Each row comes from the steps of one walk. Every step used is in the known rows, and no mark comes twice. Write the walk behind each row, first mark first.
Known rows:
falo nedub roded nura: [  9.8  -5.3 -18.5  20.2   9.8  -6.8   2.9 -10.6 -37.5  -7.8   9.6  -1.1
  -4.2  -1.1  -2.9   9.1  -2.1  13.7  16.0   2.1  -0.5  10.7 -11.0 -32.9
  32.4]
roded lutur: [ -8.6  25.3   6.8   5.0  -4.1 -11.7   9.1   5.7  10.1   1.9   0.8 -10.4
  -6.1  -3.9  14.9   0.4 -16.5  -3.3 -21.7 -10.9  12.1 -17.9  -3.7  23.6
  -1.6]
nedub falo: [ -8.6   3.9  36.4 -43.7  -3.5  21.1   0.1  -7.4 -18.7   7.8  -5.4  -1.9
 -16.9 -16.7  30.1  -8.0  -1.9  -9.0  -3.0 -15.2  -2.8  -1.6  10.6   6.4
  10.4]
roded lutur falo: [ -5.1   5.4  -0.7  24.5   0.9 -16.0  -2.6  -2.6  44.7   9.9  -9.1  -5.7
   1.1  -8.7   3.5  -1.1 -27.6 -10.9 -20.4 -20.1  15.7 -10.6  -6.1  25.6
   8.6]
roded gopat: [ -7.0   6.4  20.6 -30.9 -11.7 -15.7   4.9 -13.5   2.3  -2.0  -1.8  -9.2
  -0.7   4.1   8.9   2.6  -5.2  13.1   3.4 -10.9   9.7   0.4   1.1  14.7
  -7.1]
nura falo gopat: [ -5.3  -0.8  -4.3   1.3  11.4 -16.4  -3.8  12.2  12.1  -8.4  -4.3   1.1
  14.7  40.4  -9.5   0.3  25.0   4.5 -21.0  11.8  12.0   9.4  12.3  21.4
 -20.9]
zusun nedub roded lutur falo: [ -8.0   4.4 -22.9  52.8  12.8 -35.5  16.4  -8.2  10.7   7.5   1.4 -12.2
  10.5  -7.9 -13.6   3.4 -30.0  11.2 -21.8  -6.8  18.3 -29.7 -26.2   8.2
  13.1]
vali falo nedub: [ 10.9 -18.9  -3.0   2.8  15.5 -16.4   0.9  23.6  -6.5   7.2   1.8 -35.7
  -9.6  -7.6  21.4  -7.1 -13.7  16.1 -13.3 -10.3 -15.8   7.1  11.6 -11.7
  -7.7]
zusun nedub: [ -2.7   0.6   8.9 -10.6   4.9  -7.8  12.1   5.2 -20.2   2.1   8.5 -30.0
 -26.3  11.5   1.6  -5.0   6.0 -10.0 -26.0   1.1  -9.2 -21.0 -14.2  13.4
   0.6]
nedub falo vali roded: [ -1.6  -1.3  38.9 -65.6 -15.8  67.6  -5.4  11.8   6.6   6.1  -8.3  24.8
 -13.2 -34.3  19.8 -13.1  -3.7 -20.6  15.1  -7.0  -8.4  -7.1  10.6  -4.2
 -15.7]
roded lutur falo vali: [ -4.3  23.8  -9.6  10.0   5.1  16.8  -4.5  17.1  57.0  13.8 -16.5  11.4
   4.3 -17.1  -7.0   1.9 -23.8 -28.4 -13.3 -28.3  -2.1 -19.7  -5.5  29.9
 -11.9]
nura falo vali roded: [  7.4  -3.9   2.5 -17.7 -11.1  19.5  -6.0  21.4   8.3  -5.0  -3.0   9.7
  -5.3  -2.8  -0.2 -12.7  18.8 -12.6   9.6  17.2 -13.1   0.5  11.3   9.0
 -25.0]
lutur roded gopat: [-12.7  11.2  31.4 -12.2 -15.7 -10.0  -7.9 -24.3  14.6  -0.3   4.3  -9.6
  -1.4   1.7  19.7   6.6 -11.1  -0.1   9.7  -1.2 -12.1   4.3   2.3   9.5
 -16.5]
falo nedub: [  6.3  -0.4   6.3  12.2   8.5 -17.5  -0.2  15.4  -4.1  -7.8   3.3 -21.9
 -24.3  -1.4  24.3  -3.5 -14.3  -4.9  -1.4  -5.8 -10.6  -0.7  -9.1   5.3
   5.9]
vali roded nura: [  8.3 -25.3  18.8 -29.8 -21.5  37.6  -3.7 -17.5  -6.4   0.0   9.2   4.8
 -11.3   3.9  -1.1  -5.3  15.1  -6.3   7.2   9.4  14.7  10.7   2.1 -23.4
  21.0]
zusun nedub roded lutur: [-10.6  25.7 -15.2  30.8   7.4 -32.7  28.4   0.8 -25.2  -1.4  10.3 -17.2
   1.8  -5.2  -2.2   4.9 -18.6  16.0 -23.5   2.8  13.4 -34.7 -23.8   5.5
  -1.4]
nura falo: [ -0.7   0.5   0.9   0.6   1.4 -27.2   0.0   1.7 -15.2  -2.8   0.3 -18.0
 -10.8  18.4   7.7  -6.7  21.4  -1.3 -12.6   9.2  -7.6   5.4   9.1  18.1
   1.5]
nura falo nedub: [  6.3  -7.8  -7.1  33.8  12.6 -49.9  -2.8  15.4 -13.5  -9.6   2.0 -20.3
 -13.8   9.6  17.3  -1.8   5.4  -0.4   3.1   3.6 -20.9  11.0  -5.3  13.8
   3.7]
nedub falo vali: [ -7.6  20.4  29.4 -60.7   0.3  54.1  -1.6  12.0  -2.3  12.1 -14.2  15.1
 -15.1 -24.0  18.1  -5.4   1.5 -25.0   0.2 -22.7 -22.5  -9.3  13.5  11.0
 -13.1]
nedub roded gopat: [ -5.5  12.9   4.0 -15.1  -8.5 -20.7  14.5 -19.5 -18.2  -6.4   1.1  -1.6
  15.3  -1.7  -1.0   4.6 -11.3  36.7  14.3   2.0  19.7  -2.5   1.5  -7.5
  -0.3]

Write each row's walk:
[  9.5 -12.4 -19.1  48.7  16.1 -29.3  -3.5   1.7   8.3  -5.5  -1.5 -11.0
  -0.8 -11.0   7.7  -3.7 -33.2  11.0  12.5  -1.6   4.3   2.9 -13.0 -12.6
  27.5]  lutur falo nedub roded
[  8.1   2.9  15.8 -37.7 -15.3  52.6  -2.1  22.0  19.1  -2.2  -1.3   8.1
 -14.6 -12.9   3.8 -13.4  -1.6 -18.3   5.8   7.2  -2.1 -13.4   6.6  -1.6
 -21.6]  falo vali roded
[ -2.3   7.4  -1.7  -5.3  -1.3  27.4 -20.6 -13.5  -2.9   9.1   0.4  12.7
  -5.1  12.8 -13.0   9.5  36.6 -36.9   6.7   7.3 -47.0  17.2   8.9  -0.7
  -8.4]  lutur roded nura falo vali
[ -1.3  18.0 -34.8  74.2  13.2 -74.4   9.5  13.0 -21.0 -12.6   4.1  -5.8
  14.0  -9.2  10.0   8.2 -17.9  25.5   4.4   5.7  -1.1  -2.6 -11.7   6.2
   3.7]  nura falo nedub roded lutur
[ -8.8  -5.3   2.2  16.2   4.8   4.7 -20.5 -21.1   9.3  -1.9   4.3  14.0
  17.9  45.7 -17.2  14.8  37.9 -15.2  -6.4  16.9 -12.3  28.5  12.9  -1.7
  -9.9]  lutur roded nura falo gopat
[  9.9  -8.1  10.0 -47.6 -16.7  68.9  -5.3   0.0   4.8   3.3   1.8  22.1
 -10.7  -6.6 -14.6  -2.9  18.6 -22.0  15.1   2.2  -5.3   2.7   3.7 -17.9
  -1.7]  falo vali roded nura
[ -2.9   9.6  -8.7   6.9   8.5 -12.2  23.1  -2.8 -40.7  -2.0  11.3 -23.1
 -11.8   6.1  -4.2  -3.2  -2.2  13.7 -16.2  13.7   1.8 -24.1 -15.4  -7.4
   5.5]  zusun nedub roded
[  7.8 -33.2   6.6 -13.2 -18.1   5.3 -10.6 -17.5 -14.8  -2.1   7.4   7.4
  -4.1  13.2  -8.5  -4.1  34.8  -1.4  11.0  20.4   3.2  22.3  11.1 -13.7
  20.5]  vali roded nura falo
[-10.4  11.8  23.1 -48.0   9.2  40.7   8.0  10.9 -19.0  15.8  -7.3   2.6
 -21.6 -20.0   7.5  -3.2   6.0 -28.8 -13.8 -21.9 -34.0 -24.0  -8.0  15.0
 -19.4]  zusun nedub falo vali
[  8.2 -19.4 -13.4  22.7  10.0 -33.0  -9.5  -4.6 -28.1  -3.9   4.3  -5.5
 -11.9  14.3  -3.9   8.7  25.2  -5.7   8.6   0.9 -22.3  25.8  -4.5  -2.2
  22.8]  roded nura falo nedub
[  3.7  10.4 -31.4  -7.4   6.3  13.8   1.4  -8.3 -34.8   2.1  -2.3  21.1
  11.6  11.5 -33.2   7.4  36.5  -0.3  11.7  10.1 -13.0   8.9   6.4 -17.0
   6.3]  nedub roded nura falo vali
[ 12.5 -23.8 -25.5  42.3  14.1 -10.9  -7.3 -21.0  -2.1   0.8   0.2   1.7
   2.3  -4.9 -12.3   6.3 -11.9   6.6  18.2  -6.7   0.1  16.0 -15.1 -29.7
  49.0]  lutur falo nedub roded nura
[ -0.7 -15.5  31.7 -32.1 -27.4   1.2   1.4 -10.3  13.2  -8.0   2.4   1.0
   0.1  -9.3  10.2  -5.3  -9.6  19.1  16.8   4.4  20.1   3.3   4.1   0.5
  -9.6]  vali roded gopat
[ 11.7  -9.9 -22.7  18.8  19.3 -22.1   9.8  18.8 -24.8   2.0   4.8 -30.2
   6.7 -11.9  14.5  -5.1 -21.5  39.2  -3.4   2.0  -2.2   3.6   8.9 -33.7
  -2.5]  vali falo nedub roded
[  1.9 -32.4   0.1  -8.9  -7.4  15.6 -10.9  -8.2   9.5  -8.2   3.3  23.3
  21.3  37.2 -26.9   2.6  37.7   1.6   4.1  21.9  21.5  26.4  11.6 -10.3
  -5.3]  vali roded nura falo gopat
[ -3.5  -0.2  20.5  -6.5  -9.3  23.9 -12.5 -31.2  -6.5   6.9  10.1  -4.7
 -16.5  11.7   7.5   6.1  13.0 -23.5   0.2   5.3 -19.4  12.0   2.9 -13.8
  16.6]  lutur roded nura
[ -3.3  30.4 -28.3  28.8   8.3   9.3   4.2   9.5  36.8   7.5 -13.1  16.7
  19.0 -20.4 -17.1   3.2 -31.0  -4.2  -2.6 -13.6  12.4 -23.3  -6.7   8.6
  -4.1]  nedub roded lutur falo vali
[ 13.8 -41.3  -4.9  23.6  -7.8 -18.7 -12.6  -3.2 -18.1 -10.2   9.7   4.9
  -9.1   5.3   1.0   1.0  19.4  -0.8  24.4  14.1 -10.2  29.5  -3.8 -17.6
  20.4]  vali roded nura falo nedub
[ -0.8  27.3 -20.7  54.0   8.5 -42.9  13.3  12.3 -10.1 -10.4   5.5  -7.5
   5.1 -20.1  14.9   7.8 -38.8  17.8   3.5  -3.1   8.7 -14.4 -18.4  -3.0
   5.5]  falo nedub roded lutur
[  7.8  10.8 -11.8  28.3  11.0 -25.1   9.0   9.9 -25.6 -14.1   6.9 -16.2
  -8.5  -7.6  17.2  -2.0 -20.1  19.3  11.5   6.4  -0.9  -4.0 -11.3 -16.0
  13.4]  falo nedub roded
[ -0.7  -9.1   1.8 -28.0  16.2  15.6   2.3  22.1  21.3   7.5  -4.8 -14.8
  22.1  26.4  -5.7  -5.1   3.8  20.4 -36.5  -3.1  18.8   3.1  28.0  -4.8
 -34.9]  vali falo gopat
[-10.7  14.7 -22.8  45.4  14.1 -11.3   3.0  -0.2  49.9  -0.9  -8.7  17.1
  41.5  10.2 -19.6   7.4 -30.8  17.3 -17.7  -5.1  47.2 -11.4  -3.1   7.2
  -5.0]  nedub roded lutur falo gopat
[  3.5   3.1 -13.5 -24.9   3.4  21.1  -6.5  -2.2 -14.3   7.0  -5.8  13.8
  -3.5  16.9 -23.2   6.7  43.2 -22.6   3.3  -2.1 -26.8  11.0  10.3   6.1
  -1.5]  roded nura falo vali
[  1.0 -16.2   9.9  23.5 -15.5  -1.7  -6.9  -0.1  52.5   4.8  -3.9   3.8
   5.0 -19.0   7.4  -8.5 -33.0  -6.5  -6.2  -5.5  28.1  -8.4  -5.8  10.7
   8.8]  vali roded lutur falo
[  0.0   4.3  23.1 -52.2 -22.8  31.9   0.7   6.2  26.9  -3.9  -5.3  18.8
   3.6 -16.8  -2.8  -3.2  -8.9   0.5  23.5  -1.5   4.5  -5.2   3.0   3.8
 -36.2]  falo vali roded gopat
[ -0.9  14.1  -6.2   5.6 -14.1   2.2   0.2  24.1  24.3  -2.4  -4.4  16.8
   8.5 -12.3  -1.7  -4.8   2.9 -11.6   0.2   6.0  -2.0 -11.7   4.1  21.5
 -33.1]  nura falo vali roded lutur
[ -3.4  -3.1 -25.7   9.6  11.6  -5.9   0.8 -15.2 -22.4  -8.1   2.0  20.4
  35.3  41.6 -37.4  12.7  37.2  21.7   0.0  19.2  21.9  18.7  11.7 -16.5
   7.1]  nedub roded nura falo gopat
[ -4.8  13.2 -19.0  44.1   3.5 -23.9   7.5 -10.1  20.0   4.9  -5.6   0.3
  16.3 -13.9  -4.1   0.8 -34.1  13.4  -9.9  -8.0  27.7 -15.3  -8.9   4.1
  19.7]  nedub roded lutur falo
[ -7.1  -1.4  44.3 -74.3 -24.1  48.0  -4.7  -2.5  14.9   5.9 -12.3  35.4
   5.3 -38.1  13.9  -3.8  -8.8  -0.5  33.2 -17.3  -4.9  -0.4   9.9   0.4
 -29.0]  nedub falo vali roded gopat
[  1.3 -13.7  -4.4  -9.0  -1.5 -12.4  -4.6 -18.5 -27.1   3.8   2.5  -2.8
  -6.4  24.9 -12.2   4.5  40.7  -5.7  -3.9   4.9  -7.3  19.2   6.0   1.3
  23.5]  roded nura falo
